Known rows, with every step that occurs
nasefek/rolibil/tidus: [  9.3   0.4  -2.8   6.1   3.4   3.9  -7.6   8.1  18.0   7.5 -18.1 -19.2
  11.7  -0.9  11.1  14.6  10.5  -6.3 -12.0  -0.3   1.5]
gekuva/gese/rolibil: [-67.8  -5.5  -2.1   7.9  -5.3   7.5   5.2   0.4  16.6  -5.1   9.9   4.5
  17.5   9.5  -2.6 -50.6   1.3   0.6  -3.8 -14.3  11.6]
pelug/gekuva/tidus/rolibil/nasefek: [-38.8 -16.9 -16.9  22.8   5.7  15.7 -32.0  -7.2  -5.1 -15.4   6.2   8.5
   5.0  -4.2  15.2 -15.8   8.0  -4.8 -10.0 -11.0 -10.6]
gese/betatob/tidus/rolibil: [ -1.0  -9.0   7.8  12.1  24.7  14.6  -0.2  -8.3  -7.8  17.4  12.9  22.6
   3.4 -18.3   8.8 -25.0   4.1   2.1  -9.9 -46.0   0.4]
pelug/gekuva/tidus/rolibil/gese: [-26.9  -1.9  -8.3  17.0  12.9  14.5 -34.0  -4.4   6.8   3.6  25.2  -3.7
  25.0  19.4  17.3 -18.3   0.4  -8.6 -13.8  -5.0 -10.1]
rolibil/gese: [  0.4  -5.1   3.0   0.6   3.3  -5.7 -15.6   4.2   5.5   2.9  18.7  -0.9
   9.4   0.6   6.3 -23.3   3.5  -4.4  -9.5  11.2   4.4]
nasefek/rolibil/pelug/gekuva/gese: [-32.9 -10.4 -19.7   6.4 -15.6  17.2 -14.5  12.4  18.8   9.3 -25.4 -23.9
  37.4   7.2   5.7 -21.4  12.4 -17.6  -8.7   9.0  -1.4]
tidus/rolibil/pelug/gekuva: [-25.2 -10.5   3.7  15.5  -0.1  13.9 -32.2   9.0 -16.7  13.1  -4.9  -7.1
  35.2   0.0  11.2 -15.4   5.2  -8.7  -9.2  -1.2  -7.0]
betatob/tidus/rolibil/nasefek: [-43.4 -21.3  -7.7  14.1  32.0  -4.3 -21.8  -6.8  -5.0   8.5   5.2  28.5
   4.1 -27.8   8.8 -20.8  16.1   1.0  -7.5 -26.8   8.1]
nasefek/rolibil/gese/gekuva: [-27.1  17.5  -1.5   3.7  -5.0   6.2 -21.9  14.4  17.0  12.8  -9.5   5.6
  23.0  22.8  17.3 -27.0  19.5 -13.6  -8.6   0.4   6.2]
tidus/rolibil/fafiv: [-15.8  -5.6   7.8   8.0  17.0  11.3   0.0   9.4  -6.2  23.2   5.7  -0.6
  12.4  -4.3  -3.8   1.0   6.4   2.3 -16.5  -2.2  11.8]
pelug/gekuva: [ -2.3   8.9  -3.0  -2.1   2.3  12.4 -17.7   7.9  -2.0 -10.5 -20.6  -0.5
  12.1  12.8   9.9   5.4  -3.5  -5.8   7.7   0.6  -4.2]
pelug/gekuva/tidus: [-13.0   2.6 -17.2   4.0  -0.1  17.1 -19.8  -4.3  10.9 -16.7  -1.5  -1.3
   5.3  16.9   8.7  18.5  -9.1  -6.5   5.3  -2.3 -16.2]
betatob/tidus: [-14.8  -3.9  -8.4  -4.7  25.2  -2.2  -9.8  -4.0  11.7   8.3  -2.2  17.5
   4.4  -6.7   3.4  12.4  -1.7  -0.2   7.1 -18.6   3.8]
gekuva/pelug: [  8.1 -18.7  -5.1   7.8  -5.4   8.7  -6.2  -1.9  -4.3   0.5  22.1  -1.9
   6.6 -15.6 -10.9 -15.4   3.1  -0.2  -0.2   9.8  -0.1]
pelug/gekuva/gese/betatob/tidus: [-16.7  -9.0 -11.9  -3.2  21.6  27.5  -9.1   0.3  21.0 -15.5  -9.5  15.5
   6.3  -9.0   7.7 -29.1  -5.6  -5.1   3.1 -32.0  -0.1]
betatob/tidus/rolibil: [-33.1  -2.2  -1.6   7.0  33.7   1.8  -6.8  -8.0   1.9  26.1   6.9  17.0
  13.8  -5.5   6.5  -1.0   3.7   1.5  -1.5 -32.3   5.8]
gekuva/tidus/rolibil/nasefek: [-37.8 -24.2 -14.0  25.5   4.0   2.7 -13.7 -15.2  -3.7  -5.1  25.8  10.6
  -7.0 -17.0   4.0 -20.9  11.4   0.6 -18.3 -11.4  -7.4]
gese/gekuva/tidus/rolibil: [-60.9   8.5  -5.3  17.5   8.5  17.1 -12.3  -9.8  10.1   2.3  22.7  14.4
   3.5  18.5   6.2 -10.0   1.7  -1.1  -7.8 -25.0 -10.0]
gese/gekuva: [-32.4  14.1   2.5  -1.3   1.9   8.6 -12.8   7.0   6.4  -8.5  -7.9  17.2
   0.4  13.5   5.2  -8.7   1.2  -2.1   5.1  -8.9   0.9]
pelug/gekuva/gese/betatob/tidus/rolibil: [-35.8  -9.5  -5.1   8.5  30.1  30.2  -6.9  -3.5   9.8   1.9   0.6  15.0
  16.8  -6.0  10.2 -43.8   0.9  -3.2  -6.7 -46.1   2.4]

Rows
[  7.8   3.8  -4.2   4.7  -6.2  -3.9  -7.6   8.1  10.3  21.3  -1.9 -11.7
  23.0   9.6  11.7 -16.9  17.3 -11.3 -14.1   8.6   6.4] : nasefek/rolibil/gese
[-26.9 -10.6  -4.5  18.9   9.8   2.9 -14.9 -12.4   8.4  14.2  48.3  -1.2
  12.1   7.0   6.5 -22.8   3.5  -3.1 -22.5  -5.4  -5.6] : gekuva/tidus/rolibil/gese
[  2.1  -9.6   1.4  22.8   3.3  28.6 -25.3  -3.9  -2.2  -3.6  31.7   2.9
  14.4   5.5  21.1 -39.6   0.6  -8.4 -21.4 -18.4 -13.8] : pelug/gekuva/tidus/rolibil/gese/betatob
[ -1.2 -11.0  -7.0  10.0 -21.3   0.6  -8.0   8.6   0.0  24.4 -11.5 -16.0
  26.0  -4.6   5.1  -1.1  16.0 -12.2 -12.0   9.2  -2.2] : nasefek/rolibil/pelug
[-56.0 -11.8  -1.2  13.5  34.2  12.9 -43.2   1.2   8.8  18.8  40.1  31.8
  29.9  -7.1   6.8 -48.4  12.3  -4.8  -7.1 -20.8   9.6] : betatob/tidus/rolibil/gese/gekuva/pelug
[-27.6  -4.8  -3.5   6.5  -2.9  17.0 -19.4   5.5   1.8  -7.5  16.8  14.2
   6.8  -3.3  -5.7 -25.4   5.0  -2.8   4.4   0.6   0.3] : gese/gekuva/pelug
[-39.7   3.4  -9.0   6.3   3.7   8.0 -30.2  -1.3  24.6 -12.2  31.1  16.4
   1.5  17.9  10.1 -17.5  -0.5  -7.3  -7.3   0.5  -7.3] : rolibil/gese/gekuva/tidus
[  3.1 -17.6   4.9  24.5   1.6  15.6  -7.8 -12.2   0.2   6.5  53.8   4.8
   0.8  -6.3  10.6 -44.7   3.7  -2.9 -29.5 -17.9  -8.8] : gekuva/tidus/rolibil/gese/betatob
[-68.8  -5.7  -1.1   7.4  10.0  20.8 -28.0  13.4  26.7 -24.9  -9.6  -5.4
  26.7  13.0  13.0 -35.9  -6.0  -4.1  -3.3 -10.9   6.3] : pelug/gekuva/gese/rolibil/tidus
[-10.7  -9.3 -25.1  14.8 -21.0  17.7 -27.4   4.1  12.0   8.2 -13.3 -19.0
  29.6  11.2  14.4  16.7   7.1 -18.9  -6.9   5.8 -19.0] : nasefek/rolibil/pelug/gekuva/tidus
[-80.6 -17.1 -11.3  12.8  -6.3  14.1 -26.1   9.7   8.1 -31.6 -13.0  15.2
  19.2  -1.1  10.4 -66.5   9.4  -5.3  -0.8  -7.4   9.5] : pelug/gekuva/gese/rolibil/nasefek
[-15.9 -18.0 -17.5  10.2 -11.2  15.3 -35.9   0.6   6.1 -10.9   7.0  -6.2
  16.7   3.4   7.6  13.4  -7.4 -11.4  -2.4   9.7 -21.0] : rolibil/pelug/gekuva/tidus
[-10.4 -19.9   4.5  15.8  16.3  24.6 -33.6   5.2 -15.1  12.6  -1.0  17.2
  27.8 -19.5  18.3 -23.7   2.8  -9.0  -8.6 -33.3  -7.7] : gese/betatob/tidus/rolibil/pelug/gekuva
[ 16.5  -9.7   1.0   0.4  16.4  11.0  -3.2  -3.5   1.9  -0.2   4.6  22.5
  -7.5 -20.8   7.2  -8.8  -2.0   0.5   0.1 -31.3  -0.6] : gese/betatob/tidus
[-28.3 -25.7   3.5  18.0  -6.6  31.2 -12.7   5.7  -4.7   0.3   8.0  -8.2
  23.0 -13.6   4.8 -63.0   3.9  -8.4 -21.7 -14.5  -6.1] : tidus/rolibil/pelug/gekuva/gese/betatob
[-32.8  -8.0   2.1   7.7  36.7  -4.1 -23.6  -4.4   6.7  26.9  24.2  16.3
  23.3  -3.4  12.3 -24.4   8.3  -2.6 -11.9 -20.5  10.8] : betatob/tidus/rolibil/gese
[ 17.3 -14.9   4.6   1.0  19.7   6.2 -18.6   0.4   7.1   2.2  22.0  23.2
   2.7 -19.6  13.3 -29.9   2.5  -3.9  -9.4 -20.1   3.5] : rolibil/gese/betatob/tidus
[-66.3 -14.1   1.5  10.1   7.2  10.0  -9.5   5.1  28.6 -14.9  12.0  -5.0
  14.8   0.5   1.9 -39.9  -3.0   1.6 -11.8 -10.6  10.5] : gekuva/gese/rolibil/tidus
[-32.8   8.8   5.8  -0.8   5.0   2.6 -28.4  11.4  11.5  -6.2  10.4  16.9
   9.6  14.2  10.7 -31.7   5.2  -6.1  -4.5   2.5   4.9] : rolibil/gese/gekuva
[-40.9 -36.1  -1.8  15.7  17.2  17.3  -5.0  -5.6   7.0  18.3  28.1  10.5
  14.9 -32.2  -0.9 -53.1   6.0  -3.3 -22.1 -33.6   1.5] : gekuva/gese/betatob/tidus/rolibil/pelug
[-35.3 -16.9  -1.8  10.7  28.4  19.2  11.1 -12.7  13.0  12.8  20.9  16.4
   4.0 -19.5  -0.8 -49.1   4.5   2.0 -14.3 -45.9   6.2] : gekuva/gese/betatob/tidus/rolibil
[ -9.5 -28.7   1.3  19.3  22.6   8.9 -14.1  -6.4 -12.9   0.3   9.6  34.4
  -6.0 -41.9  11.8 -43.6  16.2   1.7 -15.2 -39.8   4.6] : gese/betatob/tidus/rolibil/nasefek
[-24.1 -29.4 -11.7   1.9  10.5  26.1 -25.5   6.1  15.9 -10.6  -1.6  11.3
  16.2 -23.0   6.5 -35.1  -3.2 -10.3  -4.5 -19.6  -4.5] : rolibil/pelug/gekuva/gese/betatob/tidus
[-73.6 -21.0 -13.8   8.3  26.4  16.8 -30.1   1.4  14.7  14.9   1.8   4.6
  39.4  -4.9   6.1 -28.9   2.2  -9.0  -7.1 -21.1   2.4] : betatob/tidus/rolibil/pelug/gekuva/gese
[-77.9 -24.3  -2.5  14.1 -16.7   4.8 -10.6   6.3  11.6   1.7  18.2  -0.6
  28.0  -2.7  -3.6 -55.6   2.8  -4.7 -11.4  -1.5   6.7] : gekuva/gese/rolibil/pelug
[-44.6 -28.1 -10.5  14.4  27.6  25.8 -20.5  -2.2   4.9 -15.6  -2.8  27.5
   5.6 -30.5  13.0 -64.1  12.0  -4.3 -11.5 -39.9   4.9] : pelug/gekuva/gese/betatob/tidus/rolibil/nasefek
[-35.2 -24.9  -7.7  24.3  -4.6   6.5 -14.9 -11.4  -1.6  16.1  36.2  -7.0
  14.5  -6.8   0.7  -7.0   2.1  -4.1 -19.8  -4.6 -14.8] : gekuva/tidus/rolibil/pelug
[-46.8 -17.5   1.1  17.6 -10.2  -2.8 -19.6   5.0  -9.4 -17.4   2.3  22.5
   6.3 -13.0   9.1 -46.5  13.2  -0.3  -3.6  -7.9   8.6] : gese/rolibil/nasefek
[-35.5  11.0 -16.7  10.6  -6.8   9.8 -23.8   1.6  29.8   7.1  12.3   4.5
  15.8  26.9  16.0 -13.5  13.3 -14.0 -11.9  -3.0  -4.8] : nasefek/rolibil/gese/gekuva/tidus
